Known rows, with every step that occurs
virar, samo, todil: [-0.05 -0.12 -0.15 -0.34  0.03 -0.15 -0.17  0.00 -0.26 -0.20 -0.17  0.16
 -0.20 -0.12  0.12 -0.34 -0.09 -0.21 -0.15 -0.12 -0.05 -0.22]
gute, raro: [ 0.11  0.16  0.13 -0.10 -0.08 -0.10 -0.04  0.29 -0.31 -0.03  0.01  0.21
 -0.19  0.19 -0.07 -0.01  0.18 -0.15 -0.03 -0.11  0.15  0.02]
raro, gute: [ 0.01  0.01  0.04 -0.16  0.03 -0.07 -0.13  0.18 -0.37  0.07  0.03 -0.07
 -0.02  0.17  0.02 -0.05  0.20  0.00  0.05  0.12  0.19 -0.06]
gute, virar, samo: [-0.03 -0.07  0.03 -0.14 -0.07 -0.10 -0.19  0.17 -0.20 -0.12 -0.07  0.05
 -0.21  0.09 -0.11 -0.23 -0.15 -0.04 -0.09 -0.29  0.02  0.11]
raro, gute, virar: [ 0.00  0.03  0.06 -0.06 -0.05 -0.06 -0.22  0.30 -0.19  0.12  0.10 -0.11
  0.01  0.20 -0.12 -0.03  0.12 -0.03  0.08 -0.03  0.21  0.09]
fumadis, gute, virar, samo, raro, sigi: [ 0.16 -0.16 -0.13 -0.28 -0.15 -0.24 -0.08  0.33 -0.25 -0.24 -0.23  0.16
  0.11  0.13 -0.54 -0.20 -0.14  0.28  0.15 -0.36 -0.04  0.13]
raro, sigi, virar, samo, fepak: [-0.06 -0.29  0.06  0.17  0.25 -0.10  0.17  0.18 -0.37 -0.24 -0.34  0.01
 -0.13 -0.08 -0.02 -0.38 -0.13 -0.14  0.03 -0.12  0.17 -0.04]
samo, virar, gute, raro, sigi: [ 0.25  0.15  0.14 -0.11 -0.09 -0.04  0.03  0.22 -0.41  0.03 -0.19  0.14
  0.18  0.31 -0.11 -0.13  0.07 -0.21  0.12  0.15  0.19  0.08]
todil, samo: [ 0.04 -0.15  0.09 -0.04  0.03 -0.04 -0.09  0.07 -0.35 -0.16 -0.05 -0.04
 -0.22  0.07  0.03 -0.02 -0.02 -0.08 -0.17 -0.12  0.09 -0.17]
virar, gute, raro, sigi: [ 0.35  0.06  0.05 -0.16  0.03 -0.16  0.07  0.25 -0.33  0.06 -0.14  0.07
  0.12  0.41 -0.24 -0.14  0.08 -0.03  0.11  0.04  0.10  0.17]
todil, samo, fepak: [ 0.08 -0.35  0.15  0.17  0.15 -0.02 -0.09  0.01 -0.35 -0.22 -0.12 -0.05
 -0.34 -0.03  0.18 -0.11 -0.20 -0.23 -0.11 -0.05  0.20 -0.21]
fumadis, gute, raro, sigi, virar, samo: [-0.02 -0.05 -0.06 -0.05 -0.02 -0.33  0.14  0.49 -0.45 -0.18 -0.23  0.19
 -0.02  0.23 -0.37 -0.14  0.23 -0.06  0.01 -0.49 -0.01  0.12]
todil, samo, raro: [ 0.14 -0.06  0.03 -0.13 -0.03  0.06 -0.08  0.06 -0.26 -0.33 -0.14  0.04
 -0.22  0.05 -0.11 -0.08 -0.08  0.09  0.00 -0.11  0.11 -0.13]
sigi, virar: [-0.11  0.07  0.12  0.21  0.06 -0.05  0.07  0.30 -0.16 -0.11 -0.09  0.06
 -0.08 -0.13 -0.02 -0.04  0.32 -0.05 -0.07 -0.16  0.17 -0.09]
samo, virar: [-0.02  0.09  0.20 -0.07 -0.10  0.04 -0.10  0.12 -0.35 -0.08 -0.10  0.13
 -0.04 -0.14  0.13 -0.08  0.13 -0.18 -0.04  0.09  0.22 -0.21]
gute, fumadis: [ 0.23  0.06  0.22 -0.15  0.00 -0.11 -0.10  0.19 -0.35  0.11  0.02  0.24
 -0.07  0.02 -0.09 -0.18  0.00 -0.19 -0.04  0.08 -0.07 -0.04]
raro, sigi, virar: [-0.03 -0.04  0.14  0.06  0.10 -0.05  0.21  0.33 -0.26 -0.06 -0.15  0.05
  0.16 -0.05 -0.16 -0.06  0.28 -0.02  0.01 -0.07  0.21 -0.04]
samo, raro, sigi, virar, gute, fumadis: [ 0.42  0.15  0.09  0.03  0.13 -0.05  0.14  0.29 -0.21 -0.05 -0.28  0.22
  0.24  0.13 -0.44 -0.35  0.03  0.03  0.25  0.11 -0.09  0.16]
raro, samo, fepak: [ 0.09 -0.31  0.07 -0.08  0.07 -0.14 -0.09  0.14 -0.22 -0.17 -0.39  0.01
 -0.19 -0.02  0.21  0.09 -0.18 -0.33  0.05  0.09  0.26 -0.22]
samo, raro, sigi, virar: [ 0.09  0.05  0.06  0.03  0.04  0.03  0.23  0.33 -0.19 -0.25 -0.24  0.17
  0.13 -0.07 -0.30 -0.11  0.26  0.19  0.16 -0.05  0.22 -0.02]
sigi, virar, gute: [ 0.06  0.08  0.05  0.23  0.17 -0.11  0.00  0.26 -0.08 -0.05 -0.17 -0.07
  0.05 -0.03 -0.08 -0.15  0.22  0.01  0.01 -0.09  0.07  0.00]
sigi, virar, samo: [-0.19 -0.02  0.02  0.08  0.08 -0.11  0.02  0.23 -0.26 -0.24 -0.19  0.02
 -0.23 -0.07 -0.01 -0.26  0.10 -0.05 -0.11 -0.29  0.01 -0.03]
sigi, virar, samo, raro: [-0.08  0.08 -0.04  0.00  0.04 -0.02  0.04  0.20 -0.19 -0.42 -0.29  0.17
 -0.25 -0.07 -0.18 -0.33  0.06  0.10  0.03 -0.27  0.03  0.00]
sigi, virar, gute, raro, samo: [ 0.09  0.15 -0.03  0.04  0.04 -0.18  0.01  0.46 -0.09 -0.12 -0.39  0.00
 -0.08  0.28 -0.09  0.13  0.16 -0.33  0.07 -0.19  0.09  0.10]
gute, raro, sigi, virar, samo, todil: [-0.10  0.03 -0.12 -0.16  0.05 -0.12  0.12  0.31 -0.31 -0.21 -0.24  0.30
 -0.08  0.12 -0.14 -0.29  0.14 -0.38 -0.04 -0.27  0.07  0.01]
gute, virar: [ 0.03  0.01  0.14 -0.01 -0.10 -0.06 -0.17  0.28 -0.10  0.00  0.05  0.05
 -0.06  0.02 -0.15 -0.03  0.05 -0.04 -0.02 -0.13  0.15  0.04]
virar, gute: [ 0.24  0.00  0.05 -0.06  0.08 -0.12 -0.10  0.10 -0.18  0.03 -0.12 -0.06
  0.00  0.08 -0.03 -0.17  0.04  0.06  0.00  0.03  0.03 -0.04]
fumadis, gute, raro: [ 0.12  0.05  0.03 -0.09 -0.15 -0.34 -0.08  0.41 -0.32  0.00 -0.01  0.18
 -0.09  0.16 -0.22  0.10  0.29 -0.10  0.00 -0.26  0.03 -0.02]

Rows
[ 0.03  0.13  0.13  0.09  0.00 -0.09  0.23  0.46 -0.31 -0.06 -0.11  0.22
  0.04  0.19 -0.25 -0.02  0.33 -0.15  0.02 -0.16  0.23  0.11] -> gute, raro, sigi, virar
[-0.08  0.05  0.02 -0.04  0.04 -0.13  0.19  0.38 -0.40 -0.20 -0.22  0.18
 -0.11  0.27 -0.22 -0.23  0.11 -0.14 -0.02 -0.32  0.09  0.15] -> gute, raro, sigi, virar, samo
[ 0.07  0.03  0.05 -0.30 -0.12 -0.17 -0.05  0.34 -0.26 -0.13 -0.27  0.15
 -0.18  0.27 -0.01  0.23  0.06 -0.32  0.00 -0.09  0.16  0.01] -> gute, raro, samo
[ 0.08 -0.06 -0.04 -0.29 -0.18 -0.39 -0.11  0.47 -0.29 -0.09 -0.29  0.14
 -0.09  0.25 -0.15  0.31  0.16 -0.27  0.03 -0.25  0.06 -0.04] -> fumadis, gute, raro, samo
[-0.05 -0.04  0.14 -0.27 -0.16 -0.03 -0.12  0.19 -0.33 -0.18 -0.36  0.11
 -0.04 -0.04  0.17  0.15  0.00 -0.35  0.00  0.11  0.23 -0.26] -> raro, samo, virar
[ 0.10 -0.05 -0.04 -0.17  0.02  0.03 -0.14  0.09 -0.39 -0.24 -0.08 -0.11
 -0.16  0.24 -0.09 -0.11  0.00  0.11  0.09  0.03  0.15 -0.09] -> todil, samo, raro, gute
[ 0.07 -0.02 -0.02 -0.09 -0.06  0.10 -0.24  0.22 -0.22 -0.19  0.00 -0.12
 -0.15  0.28 -0.23 -0.06 -0.08  0.07  0.11 -0.10  0.19  0.07] -> todil, samo, raro, gute, virar
[ 0.27  0.14  0.05 -0.05  0.00 -0.14 -0.07  0.22 -0.22  0.03 -0.07  0.08
 -0.09  0.32 -0.11 -0.09  0.09 -0.09  0.04 -0.03  0.04  0.12] -> virar, gute, raro
[ 0.05  0.16 -0.03 -0.08  0.11 -0.04 -0.07  0.26 -0.42 -0.17 -0.16  0.15
 -0.19  0.18 -0.23 -0.45  0.01 -0.09  0.16 -0.04 -0.08  0.12] -> sigi, virar, samo, raro, gute, fumadis
[ 0.19  0.07  0.17 -0.20  0.06 -0.11 -0.17  0.23 -0.48  0.21  0.07  0.06
 -0.02  0.22 -0.07 -0.20  0.09 -0.21  0.08  0.23  0.00 -0.01] -> raro, gute, fumadis
[ 0.29  0.05  0.16 -0.28 -0.07 -0.11 -0.20  0.17 -0.36  0.05 -0.40  0.13
  0.08  0.15  0.07 -0.06 -0.18 -0.50  0.09  0.26 -0.05 -0.10] -> raro, samo, virar, gute, fumadis
[ 0.29  0.16  0.23 -0.07 -0.02 -0.04 -0.20  0.10 -0.37  0.15 -0.14  0.18
  0.05  0.07 -0.01 -0.30 -0.08 -0.31  0.07  0.24 -0.10 -0.05] -> samo, virar, gute, fumadis
[ 0.14 -0.01  0.05  0.13  0.17 -0.11  0.17  0.29 -0.18  0.00 -0.25 -0.04
  0.24  0.08 -0.21 -0.16  0.21  0.08  0.08 -0.03  0.12  0.06] -> raro, sigi, virar, gute
[ 0.07 -0.07  0.02 -0.02 -0.16 -0.26 -0.21  0.40 -0.09  0.03  0.02  0.05
  0.04 -0.03 -0.28  0.08  0.15  0.02 -0.01 -0.32  0.05 -0.01] -> fumadis, gute, virar
[ 0.03  0.02 -0.12 -0.44 -0.12 -0.17 -0.14  0.28 -0.17 -0.14 -0.29  0.25
 -0.14  0.14  0.10  0.16  0.05 -0.56 -0.05 -0.06  0.13 -0.16] -> gute, raro, samo, todil
[ 0.03  0.03  0.02  0.09 -0.05 -0.28  0.18  0.60 -0.33 -0.04 -0.13  0.19
  0.15  0.14 -0.40  0.08  0.43 -0.07  0.06 -0.34  0.12  0.06] -> fumadis, gute, raro, sigi, virar
[-0.06 -0.18 -0.24 -0.25 -0.11 -0.34 -0.32  0.24 -0.11 -0.11 -0.09  0.13
 -0.07 -0.09 -0.14 -0.19 -0.05 -0.18 -0.09 -0.43 -0.14 -0.10] -> fumadis, gute, virar, samo, todil
[-0.13 -0.20  0.06  0.31  0.23 -0.10  0.01  0.14 -0.24 -0.29 -0.28 -0.01
 -0.34 -0.17  0.12 -0.36 -0.09 -0.22 -0.05 -0.19  0.13 -0.09] -> sigi, virar, samo, fepak
[ 0.05 -0.09  0.04  0.08  0.09  0.10  0.19  0.25 -0.29 -0.36 -0.28  0.07
  0.01  0.06 -0.27 -0.10  0.09  0.09  0.03 -0.18  0.19 -0.06] -> todil, samo, raro, sigi, virar
[ 0.05  0.00 -0.11 -0.34  0.01 -0.05 -0.13  0.07 -0.41 -0.24 -0.17 -0.01
 -0.18  0.21 -0.09 -0.32 -0.06  0.18  0.14  0.01  0.06  0.01] -> virar, samo, raro, gute
[ 0.28  0.08 -0.01  0.09  0.13 -0.03  0.19  0.27 -0.11 -0.18 -0.32  0.04
  0.23  0.06 -0.36 -0.21  0.16  0.24  0.23 -0.01  0.13  0.08] -> samo, raro, sigi, virar, gute
[-0.02 -0.13  0.07  0.19  0.18 -0.12  0.19  0.28 -0.41 -0.23 -0.29  0.14
 -0.22  0.16 -0.10 -0.31 -0.04 -0.31  0.06 -0.23  0.21  0.11] -> gute, raro, sigi, virar, samo, fepak
[ 0.05  0.12 -0.21 -0.08  0.06 -0.19 -0.07  0.38  0.02 -0.14 -0.40  0.11
 -0.04  0.14  0.02  0.07  0.18 -0.56  0.05 -0.16  0.07 -0.05] -> sigi, virar, gute, raro, samo, todil
[ 0.06  0.03 -0.04 -0.19 -0.13 -0.02 -0.17  0.19 -0.13 -0.29 -0.15  0.14
 -0.23  0.06 -0.27 -0.28 -0.23  0.12  0.06 -0.27  0.02  0.13] -> gute, virar, samo, raro
[ 0.14  0.10  0.01 -0.19 -0.01 -0.01 -0.10  0.17 -0.29 -0.12 -0.08  0.00
 -0.03  0.15 -0.13 -0.13  0.14  0.17  0.21  0.14  0.21 -0.06] -> samo, raro, gute
[ 0.24  0.15  0.13  0.19  0.15 -0.13 -0.04  0.28 -0.17  0.10 -0.10  0.10
  0.04  0.05 -0.17 -0.26  0.11 -0.21  0.04  0.01 -0.14  0.09] -> sigi, virar, gute, fumadis
[ 0.06 -0.07 -0.22 -0.42 -0.18 -0.40 -0.18  0.43 -0.20 -0.09 -0.30  0.25
 -0.06  0.12 -0.06  0.25  0.17 -0.48  0.00 -0.23  0.04 -0.21] -> fumadis, gute, raro, samo, todil
[ 0.02  0.03  0.04 -0.25 -0.27 -0.27 -0.15  0.43 -0.40 -0.13 -0.33  0.21
 -0.06  0.13 -0.04  0.31  0.17 -0.43  0.05 -0.16  0.14 -0.15] -> fumadis, gute, raro, samo, virar
[-0.07 -0.09 -0.14 -0.26 -0.06 -0.12 -0.27  0.12 -0.08 -0.13 -0.08  0.14
 -0.17 -0.06 -0.03 -0.31 -0.15 -0.25 -0.12 -0.26 -0.03 -0.04] -> gute, virar, samo, todil
